Each row comes from the steps of one path. Every step used is in the known rows, and no mark comes twice. Write the path behind each row, first mark first.
(in the rows, 128 means zero)
Known rows
H, D, T: [151 152 124  95  85 124 144 157  98 112 140 123 163 118 113 170 156 101
  89 130 183  85 123 106 103]
D, T, G: [142 153  92 101  55 129 119 160 155 136 152 115 147 144 129 143 128 127
 129 129 181  79 128 119  72]
G, D, T: [133 147 120  82  99 143 134 149  82 111 127  99 137 120 129 165 146  97
  97 122 190  80 133  91 105]
C, J, D, T: [167 185  77  94  77 120 128 149 105 151 160 108 146  98 127 143 150 117
 140 165 200  83 148 114 133]
H, C, G, D, T: [141 124 100  80 113 119 146 131 127  95 118 126 148 108 109 146 146  81
 159 131 191 116 145 110 119]
G, D, T, C: [121 149 115  91 131 132 110 143 121  92 110  77 144 149 137 162 129 104
 111 131 186  71 141 103  96]
T, C: [109 144  98 115 126 137 119 145 145 101 143  87 132 175 151 151 132 143
 160 117 146  74 138 108  67]
H, D, T, C: [136 155 119 102 117 113 118 153 139  94 127 103 170 147 121 169 141 107
 102 139 178  76 128 117  95]
C, D, T, G: [149 158  99  96  41 126 117 149 111 124 152 112 135 132 106 145 119 120
 123 127 206  78 138 139  79]
T, G, D: [121 142 101  85  54 137 140 136  88 100 152  85 149 159 131 145 130 122
 135  90 161  87 143 101  77]
T, H, J: [155 170 107 105  75 145 140 129 139  98 175 104 155 156 160 142 147 178
 148  91 133  89 156  95  87]
T, H, J, D: [170 209 108  83  84 113 146 116 121 127 172 108 174 152 155 146 148 174
 157  93 132  92 166 102 107]
H, D: [136 145 117  96  79 130 160 147  76  98 155 116 160 139 122 164 156 118
 116 104 153  90 130  99  94]
T, G: [128 146  90 104  52 136 132 146 134 120 167 105 143 164 136 139 131 144
 154 103 149  86 135 112  59]
C, D, T, H, J: [176 183 121  96  67 139 122 132 113 103 158 112 145 125 127 147 139 154
 119 119 190  84 160 123 104]
H, J, G, D, T, C: [137 137 108  87  95  77 129 125 137  68 127  92 157 151 127 136 152 130
 107 137 155  93 163  74 119]
G, D, T, C, J: [134 144  84 106 106 144 102 150 120  86 132  61 137 129 131 146 133 103
 124 163 208  74 151 108 119]
H, C: [133 130 117 101  85 123 164 134 138  99 137 127 120 134 144 155 157 124
 169 115 135 114 129 108  92]
C, G: [126 129  71 105 117 143 132 147 119 119 170 116 142 146 126 131 142 133
 187 112 166  86 145 107  76]
C, D, T, H, J, G: [169 179 100  84  47  87 136 129 121  90 150 127 139 137 118 125 149 149
 114 122 171 101 173 100 106]
G, D, T, H, J, C: [158 181 120  82 102  90 137 129 111 109 126 123 146 117 137 145 154 139
  97 118 152  99 173  63 132]
H, C, J, T, G: [148 129  73 109   5  99 141 141 170 108 166 117  99 168 117 125 147 110
 187 151 156 108 160 116 106]

Which path is each row?
[136 137  72  93  16 119 123 145  93 103 171  80 113 174 112 126 138 100
 142 133 179  83 170  96 110] -> C, J, T, G, D
[146 154 111  94  84 140 128 150  82 122 146 117 119 113 112 158 136 114
 115 131 208  77 134 126  92] -> C, D, T
[157 169  66  97  40  86 147 144 185  92 122 131 123 124 137 115 151 112
 155 164 166 129 169  94 116] -> D, T, H, C, J, G
[138 178  78  76 145  96 123 145 116 125 111 130 142 124 122 126 135 104
 137 125 176  99 179  71 111] -> J, C, G, D, T, H
[125 139  67 110 155 127  91 154 181 116 138 102 154 153 125 134 124 123
 170 148 191  73 145 124  79] -> D, T, C, G
[142 183 111  90  80 135 152 144 100  93 146 107 167 159 138 159 144 130
 119  88 149  90 146  99  83] -> T, H, D
[155 228  98  74 106 117 125 145 132 156 129 119 160 138 149 154 135 129
 129 116 173  83 155 111  97] -> J, D, T, H
[134 133  87  81 123 139 122 145  95 111 138 105 155 121 111 141 140  93
 135 126 204  84 147 102 105] -> C, G, D, T
[125 184  93  92  86 124 127 153 136 124 143 111 105 201 147 145 145 128
 145 101 145  74 162  91  75] -> J, T, H
[129 151 107  97 102  97 152 139  56 122 145 139  95 121 114 144 149 128
 140 119 155  95 155  90  95] -> J, C, D
[130 153  90  71 100 105 146 123 137  87 118 116 120 186 120 130 144  85
 186 101 154 116 183  97 104] -> J, T, H, C, G, D
[122 127  83  84 121 148 140 136  73  95 155  97 149 141 119 135 140 108
 164  99 174  90 153  93  94] -> C, G, D
[178 175  75  93  25  92 136 133 165 137 153 125 153 105 115 133 138 109
 173 166 184 117 151 136 129] -> H, C, J, D, T, G
[118 137  50 116  78  97 124 147 152  79 156  86 120 166 138 113 143 138
 168 157 150  93 163  89  89] -> T, C, J, G
[114 135  98  77  75  99 166 138  68  82 133 102 124 153 131 133 158 109
 120 101 140 103 156  63  95] -> J, G, D
[182 181 106  85  43  93 128 127 144 148 174 121 184 129 123 142 143 153
 135 126 168  88 147 120 116] -> H, J, D, T, G
[155 154 109  93  39 112 135 156 124 115 149 119 178 135 108 158 136 110
  98 125 185  89 126 119  89] -> H, D, T, G
[149 164  79 111  58 142 150 136 160  87 148 108 126 134 151 134 143 132
 186 133 155 116 159 109 102] -> T, H, C, J
[153 188 106  79 105 111 134 146 109 160 137 123 151 118 132 158 148 117
 127 133 179  81 136 110 108] -> J, D, T
[152 175 104 102  98  94 147 131 136 119 158 132 133 144 151 134 156 176
 147 105 112 103 171  67 103] -> T, H, J, C
[157 193  92  79  62  99 123 144 137 164 151 122 166 135 126 147 131 124
 133 127 178  82 141 125  94] -> J, D, T, G
[149 128  85  84  39  82 163 135 118  73 117 119 119  99 113 127 163  79
 130 170 179 131 157  80 143] -> H, C, J, G, D, T
[170 222  69  89  78 128 116 147 131 145 152 103 155 117 145 137 138 128
 142 150 196  87 166 115 120] -> C, J, D, T, H
[141 189  98  97  98 147 119 159 150 128 131 111 141 143 153 150 132 134
 121 119 177  77 143 106  79] -> D, T, H
